Known rows, with every way that one mark hangs from another
k_171(k_3(k_392(k_23 k_303))): [ 22   7   6  24   6 -13 -42   7   0   4  -9  22  -5 -33 -14  40 -14  -3
  -3  -9  40   7  11  -1  42   6 -33  16   1  -8 -11  -5   1]
k_876(k_672(k_517)): [ 21   9   7   7  14  -4 -18  -4  -6  -3  -7   7 -12 -42  -3   1  -3  -1
 -11  -3  26   5  21  -5   2   2  -9 -12  13  -5 -12  -3   3]
k_672(k_517 k_876): [ 14  10 -13   9  14  -4 -16  -7  -5  -4 -10  19 -18 -38 -15 -17   5   4
 -12  -3  20   1  20  -5  12   4  -2 -17   2   0 -12  -4   4]
k_3(k_171 k_392(k_23 k_517)): [ 23  10   5  24  -3  -5 -37   1  -3  12  -9  10  -8 -25 -10  13  -5   0
  20  -4  29   7   0  10  40  10 -33  21 -16  -2  -8 -20 -10]
k_876(k_392(k_109 k_482(k_303(k_172))) k_672(k_517(k_3))): [ 19   8  42  10   5 -12 -29   3 -23  -6 -16  17 -22 -44  -2  -6 -15 -11
 -29  -6  22  23  17 -19   2  -7  -9  -2  38 -14 -22  -6  -6]
k_392(k_23 k_109 k_876): [  8   1  17  11   4  -8 -41  -6   1  10  -8  20  -5 -42  -5   3 -12   2
 -12  -7  55   6   4   1  24  -5 -10  -1   6  -8 -15  -7  -7]
k_855(k_517(k_3(k_171) k_672(k_876(k_392(k_303))))): [ 17  -9   8  16  -9   1 -29  -6 -17  -8 -10  26 -19 -26   1  -1  12   0
 -11  -7   9  12  11  -5  -3   2 -27   6   5 -12 -19  -8   6]
k_303(k_172(k_517) k_482): [ 19  10  10   6   1  -9 -19   1   7   6 -19  11 -30 -48  11  15   2  10
 -18  -6  21   0  17   6   2 -16  -7  11 -14  16 -18 -22  -2]
k_392(k_23 k_303 k_482 k_517): [ 13  11  23  14  -1 -20 -56   2  -1  10   5  21  -5 -31  -9  13 -16   4
   3 -14  50  15  -5   0  42   8 -20   5   5 -11 -13 -13  -7]
k_172(k_517(k_392(k_23) k_672(k_876))): [  3  -7  -3  13   4 -14 -18  -7   5   5 -18  33 -30 -41 -12   2  13   8
   1  -8  20  -7   9  -5  13   3 -18  10 -17  -2 -16  -2  -2]
k_172(k_517(k_3(k_392(k_876)))): [ 19   4  13  18  -7   0 -24  -2  -1  12 -16  27 -26 -41  -6  -3  -1  -3
 -13   2  38   2  10   8  -1  -4 -33  18  -3  -2 -11  -6 -14]
k_482(k_303(k_172(k_517(k_672)) k_392)): [  5  -1   7  12  11 -20 -12  -1  -2  -4 -12  16 -43 -53   1  19   0  14
 -11   8   7  -1  13  -1   0 -14   1  10  -5  -2 -26 -14 -11]
k_171(k_3(k_392(k_109 k_876))): [  8   4  10  21   5   0 -31  -1  -1   6 -12  27  -4 -44  -9  19 -10  -5
 -26   0  46   4  13   2  18  -9 -24   9   6  -7 -17  -2  -2]
k_855(k_517(k_392)): [ 13   8  -7   4   0  -2 -19  -7  -8  -6 -15  13 -10 -41   2   5   0   6
 -11  -8  21   2   7   7   0   0 -30   1  -3  -1 -18   0   3]
k_482(k_303): [ 13  12  -2  10  14 -10 -20   4  -6 -14 -13   3 -20 -44  -3   9  -8   1
  -6  -6  14  -1  16   3  16  -3  -6 -10  -4 -10 -14  -8  -1]
k_171(k_3(k_392)): [ 21  14  -2  20   1  -1 -18   6   1  -6 -15  17  -9 -39  -7  26  -5  -3
  -8  -3  25  -2  17   5  23   1 -24  12  -5   2 -14  -6   5]
k_3(k_171 k_392(k_23 k_482 k_517(k_672))): [ 14  10  18  25 -14 -12 -36  -5   2  15  -1  21  -9 -27 -17  18   2   5
  23  -7  31   5 -13   6  37  10 -26  29   2   0 -15 -20  -5]
k_303(k_172): [ 15  13   4   9   0  -6 -22  -6   0  -2 -10   4 -14 -43  -3  16  -5   5
  -8  -2  23   3  15   2  10  -2  -5   6  -4   7 -23 -15  -2]
k_855(k_517(k_672)): [ 10   1  -4   2  -8  -6 -12 -13  -2 -10 -10   4  -7 -42   3  12   2   8
  -6  -3  19  -1   7   5  -5  -1  -9  -3  -2  -2 -20  -7   8]
k_482(k_303(k_392(k_23 k_109))): [ 13   1   9  17  15 -15 -34  10 -11  -1 -11  21 -17 -43  -2   6 -15   7
  -3  -5  24   8   8   0  36 -10  -7  -3   3 -14 -14  -7 -11]
k_303(k_392(k_109 k_517)): [  8   3  14  14   4  -4 -32   5  -8   5  -1  24  -8 -40   2  -1 -11  11
 -11   0  34  10   7   6  25  -9  -9   2  -8 -12 -14 -11 -13]
k_303(k_392(k_876) k_482): [ 17  10  13  16   5   1 -26  14  -6   7   3  39 -15 -51   5   3  -1  13
 -14 -11  35   8  11   3  12 -22  -6   8   6  13 -15 -19  -2]
k_172(k_517(k_3(k_171) k_672(k_876(k_392)))): [ 17  -5  10  18 -11   4 -12   2  -3  -6 -22  30 -41 -32   4 -13  21  -1
  -8  -4   3   0  16  -2  -4   0 -20  11  -9  -5 -17 -15  -1]
k_303(k_392(k_23 k_109 k_876(k_672(k_517(k_3)))) k_482): [ 23  -1  38  18   8  -8 -39  12 -18  16   0  50  -7 -47   1  -7 -11   6
 -15 -12  48  21  18 -10  13 -21 -12   6  28  -3 -11   1  -4]
k_876(k_392(k_109)): [ 13   3  18   8  -2   6 -23   4  -4  -8 -18  12 -13 -40   5  -2  -5  -4
 -19 -10  31   6  11   0  13  -5 -11  -5   1 -12 -14 -17  -5]
k_855(k_517(k_392(k_3(k_171)) k_672(k_876))): [  0  -5 -12  14  10  -4 -26 -14  -9   0 -14  29 -16 -29  -4  12  15   7
  -5  -5   6  -1  11   1   5   2 -30   9 -11   0 -19   0   3]
k_482(k_303(k_172)): [ 12  13   2   9  13 -14 -22  -3  -7 -12 -14  -3 -25 -47  -3  19 -11   3
 -10   0  10   3  17   0  13  -5  -2  -1  -2  -1 -23 -12  -4]
k_23(k_392): [ 17  11   4   8   9  -5 -27   3   0  -3 -14   0 -21 -40  -4  13  -8   4
  -3   3  30  -2  10   4  22   3 -16   0  -7   0 -16  -7  -4]
k_171(k_3(k_392(k_23 k_109 k_303(k_172) k_482 k_517))): [  9   6  30  26  -1 -23 -61  -1  -2  18  -4  27   0 -32 -15  38 -24  -1
 -13  -3  54  21  -1  -4  51   3 -29  25   8 -11 -20 -10  -7]
k_303(k_392(k_3 k_23 k_517 k_876(k_672)) k_482): [ 16   1  39  17  10 -11 -50  23 -12  24  12  39  -2 -47   6  21 -13   7
  -1 -15  45  20  12  -7  32 -18 -13  13   1   3  -6 -17 -15]
k_392(k_109 k_303 k_517(k_3(k_171))): [  9   1  24  22   6  -7 -53  -3 -12   6  -7  25  -9 -21   1   5 -13   2
 -13  -5  38  14  10  10  24  -4 -31  11  -4 -26 -12  -3  -8]

Rows
[ -4   1   6  25   4 -16 -28   2 -10  -1  -8  32 -12 -38 -19  15  -5   0
 -15   0  16   5   7 -10  36  -3 -10   2   2 -16 -16  -3   1]	k_171(k_3(k_392(k_109 k_482(k_303) k_517(k_672(k_876)))))
[ 12   5  35  11  10 -12 -43 -10  -5  18   0  27  -3 -45  -9  -8 -12  -2
 -17  -8  62  15   3 -11  17  -2 -10  -9  37 -10 -17   0  -4]	k_392(k_23 k_109 k_482 k_876(k_672(k_517)))
[  8   5  -2   5   8  -5 -29  -5  -9  -2 -16  17  -6 -37   1  17  -4   1
 -13 -11  25   4  11   5   7  -2 -33   4  -9  -3 -14   1  -5]	k_855(k_517(k_392(k_3)))
[ 16  -1  36  13   2 -11 -47  10  -6   5 -12  20 -11 -40   0  22 -14   4
 -19 -21  41  19  11  -8  30 -14 -12  14   5  -4 -18 -26  -3]	k_876(k_392(k_23 k_109 k_303(k_172 k_482)))
[ 11  13  23  13  -4 -18 -51   5  -2  12  -3  19  -1 -32  -6  15 -17   0
   6 -13  45  11  -2   1  44   7 -16   6  -3  -1 -12 -15 -15]	k_392(k_3 k_23 k_482 k_517)
[ 17  13  14  12   0  -8 -27  13  -8   8   0  25 -12 -47   5  13  -7  16
  -6  -5  21  13  12   2  20 -18  -1  17 -10  15 -19 -25  -7]	k_303(k_172 k_392(k_517) k_482)
[-11  -4  37  18  10 -23 -59  -6  -3  11  -6  46  -8 -30 -20  34 -14   6
 -12 -21  54  10  -3  -6  37  -1 -29  22  12 -18 -17   0  -8]	k_517(k_392(k_3 k_23 k_109 k_303 k_482) k_672)
[ 16  -2  39  20  16  -2 -55  13 -13   7   0  13 -10 -26   6  25  -9  -9
  -9 -13  29  19  14  -4  21   2 -34   8  -2 -21  -7 -22 -13]	k_876(k_392(k_3(k_171) k_303 k_517) k_672)
[ -5   8  30  21  14  -3 -52 -10  -5  16  -8  45 -14 -31  -7  11  -4   2
 -25 -14  49   7   0   4  20  -6 -36  17  14  -5 -21  -6 -13]	k_517(k_392(k_3(k_171) k_109 k_482 k_876))
[ 25  11  23  30 -15  -5 -42   0  -5  14 -19  32  -8 -22  -9   4  -6  -4
   7  -9  38   9  -4   9  41   4 -39  28  14  -3 -13  -9  -7]	k_517(k_3(k_171 k_392(k_23 k_109 k_482)))
[ 11   2  20  20  -5  -9 -33 -10  -9   4  -7  42 -17 -33 -15  11   3   4
   5 -13  33   2   2   2   9  -1 -31  32   6  -3 -22   3   0]	k_517(k_3(k_171) k_392(k_23 k_876) k_672)
[ 18   7  -5   5  -2  -8 -28  -6  -5   0 -16  14  -4 -40   0   9  -4   4
   1 -13  28   6   2   5  14   4 -30   5  -5   0 -17   0   1]	k_855(k_517(k_392(k_23)))
[  9  -8  35  13 -21  -9 -35   2 -12  -5 -12  22  -5 -35  -6   2 -10  -3
   0 -12  37  12   3  -6  22  -3 -11  13  -2 -20 -13 -11  -9]	k_876(k_392(k_23 k_109 k_517(k_3 k_672)))
[  4   9  26  14  16 -24 -54 -15  -7  14  -8  34 -13 -35 -23  13 -17   6
 -20 -12  54  18   0 -11  28   2 -24  13  26 -10 -26   1  -6]	k_672(k_517(k_392(k_23 k_109 k_303(k_172) k_482)))
[ 15  11  34  13 -10 -10 -46  12  -6   6  -7  20  -6 -35  -4  12 -15  -6
   3 -19  44  15  -3  -5  41   7 -17   8   2  -4 -11 -25 -16]	k_876(k_392(k_3 k_23 k_482 k_517))
[ -2  -1  10  17  -2 -14 -31  -8  -1   7 -10  45 -13 -36 -17  -2   5   8
  -3 -15  33   2  -1 -10  34   2 -14   9   8  -5 -21   0   2]	k_517(k_392(k_23 k_109 k_482) k_672(k_876))
[ 14  11  16  10   9 -11 -37   3  -2   2  -5  18 -16 -41   1  27  -7  10
 -18 -12  31   9  19   1  16 -14 -11  13  -2   8 -18 -20   4]	k_392(k_303(k_172 k_482))
[  9  -9  34  26  14 -14 -61   5  -8  21   5  29   7 -38  -9  32 -23  -9
 -17  -4  64  21   9  -7  36  -3 -37  12   7 -27  -9  -1  -7]	k_171(k_3(k_392(k_23 k_109 k_303 k_517 k_876(k_672))))
[ 15   7   4  26   6   6 -28  -4  -1   6 -18  16 -14 -28  -5   9  -1   0
  -6  -1  26   2   6  13  24  -1 -31  15  -3  -7 -11 -14  -5]	k_3(k_171 k_392(k_109))
[ 14   2  26  11 -21  -2 -22   5 -13 -12  -8  19 -13 -38  -4   3  -3  -1
  -1 -10  22   9   9  -3   6  -2  -8  13  -5 -11 -15 -13  -4]	k_876(k_392(k_517(k_3 k_672)))
[ 11   2  39  17   6 -18 -48   3 -18  10  -7  39 -13 -43  -8   0 -14  -8
 -14 -17  44  14   4 -12  22  -9 -30   9  31 -18 -19  11  -8]	k_517(k_3 k_392(k_23 k_109 k_482(k_303) k_876(k_672)))
[  7  -7  -4  11   4 -17 -34  -2  -8   2  -5  38  -9 -37  -7  15   7  15
  -6 -20  21   7   6  -8  17  -7 -23  11  -5   0 -15  -1  13]	k_855(k_517(k_392(k_23 k_303(k_482)) k_672(k_876)))
[ -8   1  47  18  10 -26 -81  -8  -4  27   8  30  -1 -36 -15  24 -28   1
 -21  -7  74  24  -5  -8  41  -4 -19  15  12 -14 -21 -12 -22]	k_392(k_3 k_23 k_109 k_303(k_172) k_482 k_517 k_876)
[ -8  -3  11  11  21 -24 -23  -7  -3  -4 -21  17 -40 -47  -9  37  -4   7
 -18  -1  11  -3  15  -4   1 -11 -17  18 -14  -6 -24  -6 -14]	k_482(k_303(k_172(k_517(k_392(k_3) k_672))))
[ 12   8  26  15  18 -14 -30   0 -23  -3 -15  35 -19 -39  -8  -8 -11  -6
 -22 -11  26  13  15 -12   9  -6 -24  -2  33 -21 -16  16  -4]	k_876(k_672(k_517(k_3 k_392(k_109 k_482(k_303)))))
[ 18  19  16  14  -5  -7 -28   2  -2   6   0  26 -17 -46   0   8  -4  11
  -8  -2  28   9   5   1  20  -3  -5  14  14  15 -28 -18  -6]	k_303(k_172 k_392(k_482))
[ 27   9  16  19 -13  -5 -18   7   0   9 -25  25 -28 -41   2  13   0   4
 -11  -3  20   3  18   6   6 -14 -27  33 -11  15 -13 -17  -7]	k_303(k_172(k_517(k_3(k_392))) k_482)
[ 14  19  15  19   4  -5 -39  -1   0   6 -10  23 -14 -27   0  16  -1   1
  -5 -12  29   2   6   9  27   4 -23   9   6   5 -16 -17  -6]	k_392(k_3(k_171) k_482)
[ 32   7  17  19 -14 -13 -25   9   1  14 -24  24 -26 -39  -2  18  -4   3
   1  -7  27   6  14   5  18  -9 -28  36 -11  17 -11 -16  -9]	k_303(k_172(k_517(k_3(k_392(k_23)))) k_482)
[  8   2  18  13  27 -14 -54   5  -4   2 -10  10 -20 -32 -10  34 -18   3
 -13  -2  42   5  13   0  32   3 -26   5  -7 -10 -10  -5 -12]	k_23(k_392(k_3 k_303))
[  0   1   9  29  -5  -2 -31 -10  -2  15  -4  32 -13 -26 -15  -3  10   6
   0   1  23   4  -5   1  33   4 -20  16   1  -7 -16 -15  -3]	k_3(k_171 k_392(k_109 k_482 k_517(k_672(k_876))))
[ 10   7  27  20  24 -18 -64   6  -8  16  -5  13 -22 -28  -2  45 -15  10
 -10  -4  33  15  12   4  35  -8 -27  26 -16   4 -15 -22 -12]	k_23(k_392(k_3(k_171) k_303(k_172 k_482) k_517))
[ 15  16  15  12   2 -23 -40   5  -9   2  -5  11 -14 -39  -6   7 -15   1
   8 -11  29   9  -3  -1  40   3  -8  -3   2  -8 -15 -11  -8]	k_392(k_23 k_482(k_303) k_517)
[ 19  14  29  17   6 -16 -46   6 -10   1 -16  11 -26 -34  -2  25 -11  -6
  -2 -14  18  16   2  -6  35   3 -17  17  13   3 -23 -28 -14]	k_876(k_392(k_3(k_171) k_23 k_482(k_303(k_172))))
